Known rows, with every step that occurs
c/j/g/f/w: [-22  -9  25  -7   3  16  10  22 -12  16  -1   3  -3  29   0  -3  11  -7
  18   0 -18 -10 -30   2   8  -2   3  -3  -5  14  -6  19  15  14 -14   1
  12 -10   0 -16   4  26   3   3   2   4  -9  20 -18   6 -18]
d/c/j/g/f/w: [-25 -10  30  -6   0  17  10  20  -9  17  -3   2  -3  32   3  -8   9  -6
  17   1 -14 -11 -29   0   9   0   2  -1  -6  13  -7  19  16  16 -16  -1
  15 -10   3 -12   3  22   7   4  -2   4  -9  22 -19   9 -17]
f/j/g/c/t/d: [-13  -2  14 -12 -16   5  30  29 -13  15  -9   7   9  24 -22   1  13  12
   6   4  -8   1 -21  10  13  -3 -11  -8  -2   4 -12  11  21   8 -10 -15
  20  10  -5 -12   7  14  -7  24   7 -15 -16   5   0   6 -24]
d/t/w/j: [-20  -3  11   2 -15   4  27  14 -10  24  19  -1  11   2 -20  -3   9  16
  19   6  -8   0 -10   4 -10  -1 -12 -20  14  12   0  -7  11  19   2  -9
  14  -8  12 -14  -2  15  -9  12  10  -2 -15  23  -9  21 -16]
d/t/c/u: [-20 -29  -4 -11  -2  15  15  21   4  15   6  -3  17  20  -6   2  11   7
   8  -6   7   7 -19   0   1  17  -2 -11  -2  -3 -10  -3  24  13  -7 -12
   6  18  -9  -2 -16   7  -1   9  15 -20 -26  18 -10   2 -19]
c/w/f: [-27  -1   7 -11   1   8   1  17   1  35  21  -1  19   5  -8  -1  -1  15
   4   9 -10 -17 -22  -8  -2 -13   1   5   0   1 -10   7  19  25   4 -15
   6  20  -6 -14  -2   4 -12  11  -2   2 -14  11 -12   7 -19]
g/f/w/d/c/j: [-24  -2  13   4  -5  10  14  23   4  25   0   0   1  15   6 -11   3   5
  15  16   1  -5 -17  -7   5  -3  -7  -4  -2  15 -12  12  23  28 -11   2
   8  -7   2 -18  -3   5   4  16  -1   0 -17  23 -12   3 -25]
u/d/t/w/f/j: [-26   8  19  -2 -19   9  13   6 -21  20  12   1  13  -4 -18 -14  -9  11
  12   8  -8 -10 -27   7  -2   3   3   0  -6   7  -9  15   8  21  -8 -16
  17   9  -3  -5   2  -5   2  17  -8   9 -16  14 -11  21 -22]
u/d/c/j: [-26  -1   6   2  -3   7  22  24   5  17   1  -3   1  18  -4  -8   0  10
   7   8  11 -10  -6  -5   8  -5   4   1  -4  16 -15   4  22  23  -5  -4
  10  -4  -4 -12  -1  -2   0  22   7   0 -16  26 -11   0 -26]
g/f: [-29  -1  14  -5  -3   7  19  16   1  28   0 -12   4  25  -1  -1  16   5
   3 -10 -12 -11 -18  -8  -9 -11   1  -5   9  14   0   4   3  18  -8  -5
   2 -10   5 -17  11  23  -4   4  -8 -16  -9   4 -15  -2 -17]
j/g/f/w/d/c/u/t: [-16 -19  20  -4   0  11  27  17  -3  23  -4  13  10  25 -13 -15   6  12
  17  -1   1  -6  -5   8  11   8   3  11 -10  -1  14   3  19  18  -8   3
   4   0  -5  -5 -16  16  -1  26  14  -6 -27  12  -4   2 -23]
c/w/d/t: [-29 -18  16   2 -12  11   7   9 -12  32   6   6  26  14 -11 -22  -7  19
  11   2   0   1  -6   8  -8  -2  -7 -10  11  14  -4  12  18  22 -15 -12
   8   8   9 -17  -7  21  -4  15  -7 -14 -20  16 -19  10 -10]
t/d/c/w: [-21 -13  11 -14 -14  15   6  18   0  24   3   9  15  24 -12 -10  -5  20
  -3  13   0 -13 -13  -3   3  -8  -1   5   0   4 -15  12  23  19 -13 -13
  13  15   0  -9  -3  12 -14  17   1  -4 -12  15 -14   1 -21]
d/t/j/g/c: [-25 -13  28  -3  -4  11  10  12 -17  27  -5 -13  -4  30  -2  11  25  -5
   8 -14  -8   2 -10  14  -1   5  -7 -13  -1  16   2   2  17   9   0 -24
  10  12   8  -9   8  26   3   6  10 -10  -9  19  -4  14 -17]
c/w/d: [-12  -3   5 -10  -8   7   4  18 -14  30   5  11  19   0  -4 -12  -1  21
  10  14 -10 -10 -15  11  -4 -11  -7  -2   4   6  -3   6  16  22  -8  -2
   5   2  -1 -25 -13  16  -4  21  -2  -1 -13   6  -7  -1 -12]
j/g/f/w/d/t/c/u: [-21 -26   9 -11  -4  17  12  22  -3  20   2   1  15  25  -1  -1  14   1
  19  -6  -1   5 -30   2   2  16  -8 -10  -4  -2  -2   3  26  12  -9 -11
   7  12  -9  -7 -15  14   1   8  11 -15 -28  18  -8   6 -18]
j/g/f: [-28  -4  24  -6   4  15  20  14  -3  28  -8 -11  -2  31   0   5  23   4
   4 -16 -17 -11 -19  -2  -8  -8   3   1   6  12   3   3   8  14  -1  -9
   6  -6  -1 -16  13  26  -2   0  -8 -11 -11  11  -7   3 -14]
t/g: [-16 -11   3  -3 -13   9  23  12 -11   9   4   1   3  15 -15   5   8  18
  -4   3 -10 -16  -4  15  -5  -2   4  -6  13  12 -24  -9   4  21 -10 -16
   8  -6   9 -13  -3  16  -9  13  10  -6  -5   6 -11   6 -16]
j/g/c/u: [-20 -20  11 -16   2  14  14  15   2  24  -5 -10   4  25   3  13  24   3
   9  -5  -5   4 -17   5   2   7   2  -2 -11   6   5  -1  30   4  -7 -14
   7  19  -4  -6  -9  14   6  14  16 -17 -14  24  -3   0 -17]
c/w/d/t/j/g/f: [-28  -4  26  -1  -5  16  12  19 -10  32  -2  -4   2  32   1  -1  18   3
  14 -12 -14  -9 -22   1 -13  -4  -8   0  12   9   3   4  11  18  -2 -15
   7   1  -3 -17  13  32  -8  -1  -1 -10 -17  11  -3  10 -17]
w/j/g: [-18  -7  23  -6   8  17  26  18 -11  20   1  -6  -5  14 -13  13  25  14
  10  -4 -18   0 -10  10  -5  -1  -2  -3  -1   6  -1  -7  15  15  15  -5
  18   2  -3 -15   2  18   6   7   9   6 -10  23   5  18 -10]
g/j: [-22 -17  20   5   1  10   7  16 -12  25  -6 -14   8  19  -1   2  13  10
   2   2  -8  -6   0  -7  -5  -9  -7 -18   5   8   2   5   8  11  -4 -14
  12   4  16 -12   7  14  -6  17   5 -14 -10  10  -6   0 -23]
j/g: [-18 -10  21  -9  10  22  20  12 -12  14  -9  -3  -2  20 -11   9  19  13
   2 -10 -16  -5 -10  16   5   2   8   1  -2   6  -7  -1  10  11   5 -11
  15   6  -7  -8   0  17   8   7   4   1  -7  16  -1  11  -7]
f/g: [-22  -5   1  -3   0  16  16  10 -16   9   6   7  -1  15  -8  -4  -3   5
  11   4 -10 -10 -13   6   1  -3   7  -9  -5   4 -15  11  13  21 -20   8
  15  -7  11 -14  -6   8  13   6 -11  10   4   4  -8   1 -10]
c/w/f/j/g: [-21  -3  28  -7   2  25  11  13 -16  20  -2  -1   0  13  -9   5  11  11
   3   2 -19  -8 -25  10  -3   3   6  13 -12   0  -9  10  18  16   5 -11
  20  20 -15  -9   4   8   6   8  -5  13 -11  19   2  18 -16]
u/t/d/c/j: [-17  -6   6   2  -5   8  30  27   8  19   2   4   2  19 -11  -4   5  13
   7  13   6  -3  -3  -7  13   1  -4  -4   0   7 -17   9  22  23  -3  -2
   8   2  -3  -9   4   0  -8  23   7  -4 -19  19  -5   0 -30]
f/j/g/c/w/d: [-14  -3  16  -9 -12  11   1  16 -22  35  -2   6  12   6   1  -6   5  11
   9  11 -14  -7 -20  13  -6  -7 -10   1  -6   8   2  13  23  20  -7  -6
   8  10   2 -26  -9  19   2  22  -5   2 -11  13  -1   3 -16]
d/t/g: [-26 -20  10   5 -16  10  22   6 -10  14   5   1  10  22 -19  -5   1  20
  -2   0  -3  -8   1  12  -9   1   2 -12  19  16 -23  -4   8  22 -14 -21
   9  -1  14 -10  -1  20 -10   9   6 -15 -12  13 -19  12 -15]
d/t/g/f/j: [-29  -5  22   5 -21  13  18   9 -15  18  -4  -5   0  19  -9  -6   3   7
   1   1 -10  -6 -22   0 -18   2   1  -1   2  15 -14  14   7  23 -18  -8
  10   0   5 -13  12  16   2   7 -13  -6 -12  13 -12  12 -24]
j/g/f/w: [-23 -10  29  -9   2  16   9  16 -15  16  -3   2  -1  29  -3  -5  10  -4
  16  -5 -19 -11 -29   6   8  -3   5  -4  -5  12  -4  17  10  12 -16  -2
  13 -10   3 -13   2  26   7   3  -1   3  -8  15 -19   9 -12]

Rows
[-18  -1   4  -5 -16  10  25  16  -4   9   3   7  17   6 -13 -17  -6  19
   7   6  -1 -19 -17  16  12   3  -5  -2   5  11 -14 -10  12  14 -15 -19
  23  -5   0  -9 -18   9  -8  21  10  -9 -17  10 -17  10 -16] => d/c/t/w
[-23  -7  20  -3   2  15  24  23  -3  25  -4  -6  -3  34  -3   6  25   2
  12 -17 -12  -9 -18   1  -6   2  -2   5   5   4   6  -2  10  14   2 -10
   4   1 -10 -11  11  27  -6   3   8 -11 -20   9   1   4 -23] => c/u/t/j/g/f
[-28   1  24  -1   0  16  20  19   2  32  -7 -10  -4  30   7   1  20   4
   9  -5 -12 -10 -20  -8  -7  -6  -5   3   5  14   2   6  16  20  -1  -5
   5  -7  -1 -20  12  20  -1   5  -8  -8 -15  17  -5   4 -19] => w/d/c/j/g/f
[-21  -5  -2 -14  -5   1  22  19  -8  13   3   1  15  16 -14  -8   2  13
  12  -5   6 -11 -11   9   6  -9  16   4  -6   9   2  -2  14   7 -10  -8
   9  -2  -9  -7 -10   3   3  25  16  -6 -18  16  -9  -4 -20] => c/u/d
[-30  -2  30  -6 -13   8  12   4 -24  32  -1 -11   1  23  -6   2  13  -3
   8  -8 -10  -5 -20  10   1   2  -2  -4 -11  17   9  11  18   8  -3 -26
  12  10   8  -9   6  14   3  18  -2  -2 -10  25  -5  17 -19] => u/d/t/w/f/j/g/c
[-26 -12  10 -10 -11  12   4  14  -4  23   3   5  16  23  -8 -17 -11  19
  -2   8   7 -21 -10  -1   0 -14   7  13  -6  11 -10   7  21  20 -12 -12
  14  10  -1 -12 -10  10  -8  20   2   2 -14  21 -16  -2 -21] => u/d/c/w
[-27   4   5  -1  -7  14  11   3 -16  20  22   8   9   7 -12 -11 -10   4
  20   7 -12 -17 -22   1   3  -2   1 -10   1   1 -10  13  13  23 -16  -7
  15  -3  11 -11  -4   0   3   7 -15  12  -1   7 -11  14 -11] => d/t/w/f/g
[-15  -8  21  -5   7  21  17  21 -17   9  -6  -3  -7  18  -9  12  22   7
   9 -10 -15  -4 -11  22   2   7   1  -4   3   0 -11  -7   6  11   7 -16
  20  11 -12  -5   4  19   5   1  17   4 -10   9   5  17 -10] => t/j/g
[-22 -11  17  -5  -9   9  14  22 -13  10   1   7   4  29  -5 -11   2   0
  12   3 -14 -17 -29   6   4  -6   1  -5   2  14 -15  12  10  19 -24  -3
  14 -15   8 -19  -4  27  -2   7   6  -4 -11   9 -24   5 -18] => c/t/g/f/w
[-32  -6  21  -7 -12   5  16   7  -5  18  -5  -6   9  16 -13 -19  -4  15
   3   2  11 -14  -3   7  11  -9   9   2  -3  14  -4  -1   7  18 -12 -11
  15  -8   7  -3  -9  -1  10  23  -1  -2 -11  14 -20   9 -14] => u/d/c
[-25 -11   5  -5  -3   1  21  26  -3  17  -5  -6  12  23  -6  -5   8   8
   1  -3   1  -6 -14   8   6  -7  -8  -2  -6  17 -10  -5  24  16 -10  -9
  17   5   1 -22 -10  21   0  22   8 -22 -19   9 -13   0 -18] => g/c/t
[-24 -14   1 -10  -8  14   0  15 -12  29   8   3   7  29   2  -1   0   2
   0   4  -6 -15 -17  -4  -6 -10  -2   1 -11  12  -8  15  29  18 -16  -6
   8  13   8 -23  -3  23  -9  12  -2   2  -4  20 -10  -8 -22] => f/g/c/w
[-28  -9  22   3  -8  14   1  14 -13  31   5  -4   8  23   0  -5  -1   5
  12  16 -10 -14 -11 -18  -1 -13 -11 -14  -1   0   0  20  21  18 -13 -13
  17  11  19 -12   8   2  -9  16  -8   3  -6   9  -1   4 -27] => t/d/c/w/f/g/j
[-15 -15  16  -5   5  20  26  23 -13  24   8   4   0  23 -15  11  21  15
   7  -6 -13  -6 -12   6  -6   2  -5   4  -7  -1   0  -6  23  19  20  -3
  14  10 -10 -18  -3  22  -8  11  15  11 -18  25   9  12 -20] => u/t/c/w/j/g
[-10 -12   8   2  -6   6  20  27 -10  15   2   8   4  10 -13  -7   8  12
  21   2   6  -2  -2  19   5  12  -7  -4   4  -5  -3 -10   8  21  -3  -8
   9   9  -9  -3 -10  10  -1  18  28  -3 -26   0   5   9 -23] => w/d/c/u/t/j
[-23 -15   4 -11  -8  10   1  17  -6  32   7  -1  10  26   0   2   5   8
  -5   2  -5 -14 -14  -1  -6 -11  -4   1  -7  15  -6  10  26  15  -9 -13
   5  17   4 -21  -2  25 -13  15   4  -7  -9  21 -13  -7 -22] => g/c/w
[-29 -14  15  -1 -22  -2  17   5 -18  29   1 -10   5  30  -9  -1   9   3
   0  -8   0  -8  -4   9  -5  -5  -3 -14   6  27  -2   2  15  15 -14 -25
   3  -2  23 -16   3  24  -7  19   8 -16  -8  19 -16   7 -21] => u/d/t/g/c
[-15  -9 -13   2   5  11  22  35   0  13   9  -3   1  14  -2  12  12   4
   3  -1   2  -4 -17  -7   4   7  -6 -14  -4   5 -26   1  20  24   7  -4
   1   4 -10 -18  -1   3 -10  11  11  -2 -18  19  -3  -5 -27] => t/c/j
[-17  -7  13  -1  14  23  25  23  -4  14  -5  -2  -5  22  -5  13  21  10
   4  -5 -12  -3 -11   7   4   4   4   1  -4   8 -13   2  21  14   9  -7
  14   7 -14 -13   5  13   1   8   8   3 -11  25   3   6 -15] => c/j/g
[-17 -20  -9 -12  -5  17   4  26  -7  20  12   7  14  21  -5   3   2  12
  -7  -2  -2 -14 -21  -3  -3  -1  -3  -1  -5  -1 -20   4  20  21   1 -10
   7  17  -9 -19  -9  16 -19  11   7  -1 -16  14 -10  -6 -24] => t/c/w
[-15  -4  13 -10  -9   9   1  17 -18  37   0   5  13   9   2  -5   7  13
  10   8 -13  -9 -16  13  -4 -10 -12  -2  -1  10   5   9  22  18  -5  -9
   4   6   4 -28 -10  23  -2  21  -1  -2 -10  11  -3   1 -13] => j/g/c/w/d
[-21  -7   8   0 -17  11  20   4 -13  17  12   4  18   8 -18 -13  -4  16
  10  -4  -4  -9 -10  15   4   8  -1 -16  15  13  -8   0   6  12 -14 -25
  12  -4   8  -2  -6  16 -11  14   3 -12 -13  15 -20  12 -13] => d/t/w
[-11 -10   5   4  -1   5  25  27 -16  11   5   6   0  12 -19  -2   9  10
  14  -8   1  -4   2  20   4   9  -2  -9   6  -1 -10  -9  -1  20   2  -8
  10   6  -8  -4   1  18  -6  13  25  -1 -21  -3   2   8 -23] => u/t/j
[-20 -18  11 -15   2  10  17  17   2  26  -1 -11   3  22   2  15  27   2
  13  -1  -6   7 -18   2  -3   6  -3  -4 -10   7   8  -4  32   8  -3 -10
   8  16  -2  -8  -7  14   6  13  18 -13 -16  29   0   4 -19] => w/j/g/c/u
[ -6  -4   6  -9 -10   2  37  25 -12  18   3  17  13  18 -35  -3   9  20
   9  -1  -6  -3   0   9  16  -1  -1 -11   6  -3  -4  10   6  12  -3  -7
   4   0  -3  -5   7  14 -16  28  11 -10 -17  -5   0  -2 -25] => u/t/d
[-26   1  20  -1 -12  13  17  14 -13  17  -6  -7   0  13  -5  -3   7   5
   2   0 -12  -4 -26  -1 -13   0   3   1  -6  11  -9  16   7  20 -13   0
  11   1  -1 -13  11  12   8   8 -15  -3 -10   9 -10   7 -21] => g/f/j
[-29  -1  25  -4   1  13  24  19  -3  31  -1 -14  -4  28  -3   8  28   5
   8 -12 -18  -8 -20  -6 -14 -10  -6  -1   6  12   7  -1  10  18   7  -4
   6  -8   1 -20  14  26  -2   1  -4  -7 -12  17  -3  10 -16] => w/j/g/f
[-20 -19  16   8  -8  11  12  15 -16  20  -3 -10   5  22  -4   5  12  12
  -1   6 -10 -14   3  -2 -10  -8  -8 -16  11  10  -8  -1   7  15  -7 -20
  11   1  20 -14   6  17 -15  17  11 -14  -8  10  -3   3 -25] => t/g/j
[-25  -7  26  -9  -1   7  17  13 -14  33  -2 -15  -6  24  -1  16  29  -1
   6  -8 -14   0 -12   7  -4  -3  -8 -10  -7  17   9  -1  21  11   6 -13
   8   4  12 -18   7  23   4  12   7  -5  -6  25  -1  12 -16] => w/j/g/c
[-24  -7  32  -7  -7  13  12  23 -17  10  -5   5   0  33  -3 -15   3  -5
  22  -2 -10 -16 -31   9  12  -4   2   2  -5  12  -4  12  11  13 -17  -6
  22 -11   0 -12  -2  23   6   7   7   4 -14  15 -18  12 -17] => u/d/c/t/j/g/f/w
[-21 -10  19  -7  -9  10  11  16 -15  13   3   4   1  27  -5  -8   4  -2
  12   3 -16 -17 -27   6   3  -5   3  -7   3  15 -13  14   7  18 -22  -5
  10 -17  11 -16   0  26  -2   5   3  -1  -6  11 -24   6 -18] => t/g/f/w
[-24 -10  24  -8   0  10  14  10 -15  30  -7 -14  -4  28   0  13  25  -2
   1 -11 -12  -2 -11  11   2  -1  -1  -8  -7  17   5   3  18   9   0 -18
   8   6   9 -13   4  23   6  11   4  -8  -3  19  -5   5 -15] => j/g/c
[-28   0  18  -1   6  16  24  22   2  28  -5 -11  -5  33   4   8  24   2
   6 -12 -15 -10 -20  -8  -8  -6  -1   2   4  14  -2   6  14  17   1  -7
   4  -5  -6 -19  17  24  -5   2  -4  -9 -13  19  -4   0 -20] => c/j/g/f
[-21  -7   5  -6  -6   6  17  25  -4  28  17   0   8   9 -12   5   9  17
  10  11  -9  -4 -13  -7 -17 -12  -9  -5   2   9  -5  -4  23  24   7   2
  13   5   3 -25  -3  18 -11  12  10   6 -15  23  -5   8 -21] => c/w/j
[-23 -13  16   8   0  15   7  13 -18  20  -2  -6   1  22   2  -2   5   2
  10   5 -10 -10  -4  -8  -5 -10  -4 -19  -1   5  -2  15  13  15 -15  -4
  16   0  21 -15   5  11   0  13  -4  -1  -2   8  -2  -1 -21] => f/g/j
[-15 -10  18  -3   7  20  22  27 -14   6  -7   0  -2  22 -10   7  19   9
  10 -10 -11  -5 -14  23   4   6  -2   1   2   2 -15 -11  12  12   7 -15
  26  13 -17  -9   0  19   3   5  19  -1 -16  10   5  16 -12] => c/t/j/g
[-23  -4   8 -14  -8  -1  23  18 -12  23   2  -6   8  22 -11   1  13   6
  17  -6   3  -7 -13   5   3 -10   7   2 -10  14  12  -3  22   6  -2 -10
   9   1  -3 -13  -5   8   3  26  20  -4 -18  26  -1   2 -22] => w/j/g/c/u/d
[-14   0  24  -9  -6   9   7  17 -23  27  -3   8   8   9  -1 -14   7   5
  24   7 -20  -8 -26  15   5  -6  -7 -10   2   9   4  14  10  18 -13   1
   9 -16   6 -23  -8  22  11  15  -4   2 -10   4 -11   9  -8] => j/g/f/w/d
[-15  -3  19  -7   1  18  28  16 -15  20   6  -1  -2  11 -14  11  22  14
  13  -3 -20  -6 -14  14  -4   2  -4  -4   3   5   2  -9  12  13  14 -11
  19  -2  -3 -13   1  17  -1  10  11   9 -11  23   4  20 -11] => t/w/j/g
[-25  -6  26  -5 -11   9   9   8  -3  27  -7  -2  10   3  -4 -17   0  18
   7  14   1  -6  -7  11   6  -3  -4  -5   2   9  -3   0  10  24 -13  -7
  12  -6  12  -8 -15   2  14  20  -7  -4 -10   5 -16  12  -8] => w/d/c
